Each row comes from the steps of one path. Every step used is in the known rows, and no mark comes twice. Write the path behind each row, first mark first.
Known rows:
dalon, vifame: [ 18.8  -5.0  18.8   7.5  -1.2  -4.5  -2.9  -6.3  32.9  11.7   0.3   2.1
   2.6  -7.3 -13.1  -8.9   7.7  23.3 -14.5 -28.3 -18.2  -3.5]
sodil, golidi, menilev: [-13.7  -9.1   2.6 -13.7   3.8  -0.2 -22.6  22.7 -40.1  -9.1   5.5   5.0
  -2.6  -9.5  25.4   3.1 -13.5 -26.3  24.7   7.6 -65.5 -22.6]
tapeg, tuma, zepoda, puzuku: [-48.4  -3.9   1.8 -10.5 -16.1  10.2 -10.5  -1.3 -22.5 -16.8 -14.0   4.8
   4.9  12.3  15.1   1.6 -15.9 -26.5  -1.0  23.6  55.2  37.9]
sodil, golidi, puzuku, zepoda, tuma, dalon, vifame: [  4.0  -5.4  34.5  36.7  -2.7  -6.0  -2.9  -5.1  15.0  22.0 -14.1   6.2
   8.6   1.7  -4.7  -2.7  -9.3  34.5 -16.4 -37.5 -27.9  14.6]
golidi, puzuku, zepoda, menilev, laku: [-42.4 -19.6  15.0 -13.6   2.3  11.3 -42.0  22.1  17.9  32.5  10.1  -3.1
 -21.6  -3.2  21.0   5.2 -20.7 -28.1  34.8  32.2 -47.3  -6.9]
tuma, zepoda, puzuku, golidi, menilev: [-51.9 -12.8   6.2 -26.3  -3.6  11.6 -42.5  21.7 -33.4  -6.9  -6.7   5.4
   7.9  -8.9  30.1   6.4 -10.9 -51.3  24.4  30.1 -35.9  -0.4]
zepoda, menilev, laku: [-16.7 -12.5  10.6 -14.3   5.8   3.5 -32.8  16.7  24.3  32.1   8.8  -7.1
 -16.8   4.2   8.9  -5.9 -10.1 -27.0  31.6  19.4 -36.5  -5.5]
puzuku, zepoda, tuma: [-34.3 -13.5  -5.9  41.2  -9.3   5.3  12.0   4.4 -10.3 -19.9   8.9  -0.5
   3.7  12.9  17.3   1.5 -20.1   4.5  -1.1  -0.3  16.4  33.6]
menilev, golidi, puzuku, zepoda, tuma: [-46.6 -12.6  -7.5  32.9  -5.6   7.7  -6.9  12.9 -13.3 -12.8  -0.1   3.6
  -5.0   3.9  25.1  13.0 -24.8   3.3   0.7  11.6   7.7  31.0]
tuma, dalon: [ 17.2   8.4  23.6  20.3  -0.7  -6.3  17.6 -14.2   8.6  22.5 -16.6  -2.7
  14.8  11.0 -13.6  -2.1   1.6  10.6  -4.3 -26.0  -8.5  12.4]
puzuku, golidi, menilev, zepoda, tuma: [-43.6 -15.6  -3.2  24.4  -8.8   1.4   4.7   9.8  -6.4  -9.3  15.2  -5.8
  -1.4  11.0  18.5   1.7 -20.1 -14.2   1.4  11.5   8.0  23.6]
tuma, dalon, vifame: [ 31.0   0.8  35.2  21.6  -1.9  -9.0   9.6 -16.4  39.4  27.7 -12.0   0.2
  13.8   0.4 -22.7 -10.6   9.0  31.0 -18.0 -46.7 -24.0   5.3]
zepoda, tuma: [ -8.7  -6.8  -8.1  35.9  -3.2  -2.2  13.8   3.1  -7.9 -15.8   3.0  -2.2
   6.9  19.5   5.8  -5.5 -10.5   6.3  -3.5  -9.0  26.3  33.7]
tapeg, tuma: [-15.7   4.1  -7.5   3.7  -0.6  -1.1  37.0  -9.5  -0.6 -26.9 -21.7  -2.3
   9.0  24.3  -9.3  -3.0  -4.5   8.8  -8.7 -11.1  35.0  21.3]
golidi, puzuku, zepoda, menilev: [-43.2 -25.7  18.2   3.8  -1.5  18.2 -30.3  25.0  -3.2  25.2  -6.9   3.1
   2.3  -0.9  28.0   8.3 -24.5 -20.3  28.2  25.2 -55.8  -5.6]
tapeg, tuma, zepoda: [-33.5  -9.0   0.5 -10.1 -19.1   1.2  39.0 -18.0 -15.6 -40.1  -7.1   1.5
  14.3  20.0  -3.6  -1.8 -16.9 -10.9  -9.0   5.9  73.8  24.3]
tuma, zepoda, puzuku, golidi, menilev, laku: [-50.9 -11.9   8.0 -36.3  -0.8   6.8 -49.6  18.6  -4.9   7.8  10.4  -1.2
 -17.0  -8.9  22.6   3.3 -12.2 -51.5  31.5  37.2 -27.7  -2.1]
dalon, tuma, zepoda, menilev, laku: [-26.3 -21.9  16.4 -21.7  -4.6   2.0 -19.9  10.9  29.1  15.6  17.4  -4.6
 -10.5   8.1   4.4  -8.1 -18.5 -32.9  28.4  22.4   2.3  -1.4]
dalon, tuma, zepoda, menilev: [-20.0 -29.0  19.7  -8.1 -11.6   5.0   1.8   9.7  12.1   1.0   3.5   1.3
  18.1  16.1   4.1 -10.3 -21.5 -27.4  19.0  11.3  14.7   2.8]
sodil, golidi: [ -9.4   7.9  -1.4  -5.9   8.9  -6.4 -27.5  13.3 -42.3   4.1 -13.1  10.3
 -12.0  -7.6  14.6   3.8 -13.6   5.0   1.3   6.8 -22.0 -18.6]

Write each row's path:
[-50.9 -14.2   9.3   0.7  -7.2  15.7 -19.8  11.0 -13.0   0.7   2.3   7.8
 -10.3 -14.7  24.7  22.2 -21.6  -3.0   6.5  26.2 -21.8  -2.6] : golidi, puzuku, zepoda
[-20.3  -8.5  -4.4 -17.5   0.0  -0.6 -18.2  13.2  17.0   9.0 -13.5   1.4
  -1.4  -3.7   8.9   1.7 -13.5 -23.9  12.8  14.7   1.7  -0.3] : dalon, tuma, zepoda, menilev, golidi
[-49.3 -12.1   6.1 -16.4  -8.5   5.0 -12.9   9.8   2.4   9.5  17.1  -5.6
 -12.8 -12.5  18.1  10.8 -14.3 -30.0   7.8  28.9 -25.3 -14.4] : puzuku, golidi, menilev, zepoda
[-46.1 -23.5  17.3   2.0   1.7  16.0 -39.7  29.8 -17.6  26.7 -10.9   6.9
  -2.2  -3.3  33.1   9.7 -29.3 -18.5  28.3  27.6 -63.5 -11.7] : sodil, golidi, puzuku, zepoda, menilev
[-29.7  -4.2  -8.2  -6.7   5.9   6.0 -31.7  19.9  10.0  22.5 -18.9   0.0
 -10.2 -12.6  20.9   8.8 -12.2 -18.9  17.5  17.7 -43.0  -4.4] : puzuku, zepoda, menilev, golidi
[-11.5   0.2  -9.4  -9.8  10.2   0.9 -30.2  18.6  12.2  25.1 -22.9  -1.0
  -7.8  -8.0  12.8   3.7  -5.4 -17.9  16.1  11.7 -36.9  -4.3] : zepoda, menilev, golidi
[-65.5   5.5   2.7 -18.1   2.2   9.7 -60.2  15.7 -16.8  23.2 -24.3   6.1
 -10.3 -11.4  21.1  11.7  -8.5 -25.1  -2.2  41.1   0.8   5.6] : menilev, zepoda, puzuku, golidi
[-54.5  -8.0   0.5  -5.0  -3.3  13.8 -29.5  14.1  -9.0   5.0  -5.2   8.0
 -17.9 -22.1  27.8  26.8 -20.7  -4.8   6.5  29.4 -26.8  -3.6] : menilev, golidi, puzuku, zepoda
[ 11.2   3.4  18.5  45.3  -2.7  -7.8  26.7 -12.2   2.6  11.1 -14.5  -4.1
  20.2  24.8  -9.0  -6.1  -5.4  14.8  -6.3 -32.2   9.9  35.6] : zepoda, tuma, dalon
[-32.6 -22.3  13.6   8.2  -2.8  14.6 -18.1  19.0   3.5  21.0  -2.7  -0.8
   5.8   3.0  21.9   0.1 -19.6 -20.2  26.3  16.1 -50.0  -3.9] : puzuku, zepoda, menilev
[ -6.3  -1.3  19.2  48.9  -7.2  -2.5  25.2 -11.2   1.1   8.4 -10.2  -3.0
  17.6  20.4  -1.4  -1.1 -12.3  13.9  -4.8 -26.2   3.6  35.8] : puzuku, zepoda, tuma, dalon
[-42.4  -9.3   3.0 -18.5   3.0   8.1 -28.7  18.5 -10.5  10.4 -28.9   7.5
  -7.4  -3.3  19.2  18.7 -20.3 -15.4  11.2  28.3  -9.1   3.6] : tapeg, tuma, zepoda, menilev, golidi, puzuku
[-31.5 -17.7  -3.2  29.3 -12.4   0.4  17.3   6.3  -0.4 -12.8  24.5  -8.3
  -1.9  13.6  15.7  -0.3 -19.9 -11.4   2.3   4.7  10.5  26.0] : golidi, menilev, zepoda, tuma
[-13.5  -3.4  22.5  45.8  -6.0  -0.2  17.4  -6.9  -3.8  11.7 -12.9  -0.5
  14.8  17.5   3.2   4.8 -16.0  13.6  -3.5 -19.5  -1.4  34.4] : golidi, puzuku, zepoda, tuma, dalon
[-31.3 -10.1   4.5 -19.5   4.2   6.3 -28.3  20.2 -22.4  -5.2  -5.1   2.8
   7.3  -8.9  20.4   4.5  -3.9 -36.3  22.5  16.4 -53.8 -14.0] : puzuku, golidi, menilev
[  3.2  -6.9  33.4  30.3  -5.0  -7.3   4.4  -8.6  31.7  23.4  -7.7  -1.9
  13.8   4.3 -10.6  -8.6  -1.5  18.9 -15.1 -37.4 -25.8  15.1] : puzuku, golidi, menilev, zepoda, tuma, dalon, vifame
[-49.5 -16.5   9.3 -27.3  -5.0   8.9 -36.7  22.0 -20.7 -12.4  -1.6   6.6
   9.6  -6.3  24.2   3.9 -12.3 -49.3  22.4  26.7 -21.1  -0.7] : dalon, tuma, zepoda, puzuku, golidi, menilev
[-63.3   1.8   4.5 -23.1  -1.4  10.6 -56.9  12.3 -32.8   6.7 -30.5  10.9
   2.7  -7.1  21.0   8.1  -9.8 -31.1   0.3  39.3  18.9  12.9] : tuma, zepoda, puzuku, golidi
[-29.6  -6.7   3.4 -15.3   9.6   8.0 -45.9  26.0  -4.6  26.5 -23.7   7.4
 -12.9 -12.9  21.6  19.6 -13.9 -12.9  15.1  27.2 -39.0  -6.8] : zepoda, menilev, golidi, puzuku
[ -7.8  -1.5  20.1  38.8  -6.1  -8.2  19.4  -5.4  -6.3  15.3  -3.6  -5.2
   9.7  17.9   2.5  -1.1 -17.0   3.8  -1.9 -20.7  -8.9  23.5] : sodil, golidi, menilev, zepoda, tuma, dalon
[-16.1   0.3  16.0  41.6  -3.6  -1.6  10.5  -4.5  -0.7  14.4 -19.2  -0.3
   9.9  12.4   4.7   7.9 -15.3  11.5  -3.3 -17.4  -3.9  33.9] : menilev, golidi, puzuku, zepoda, tuma, dalon
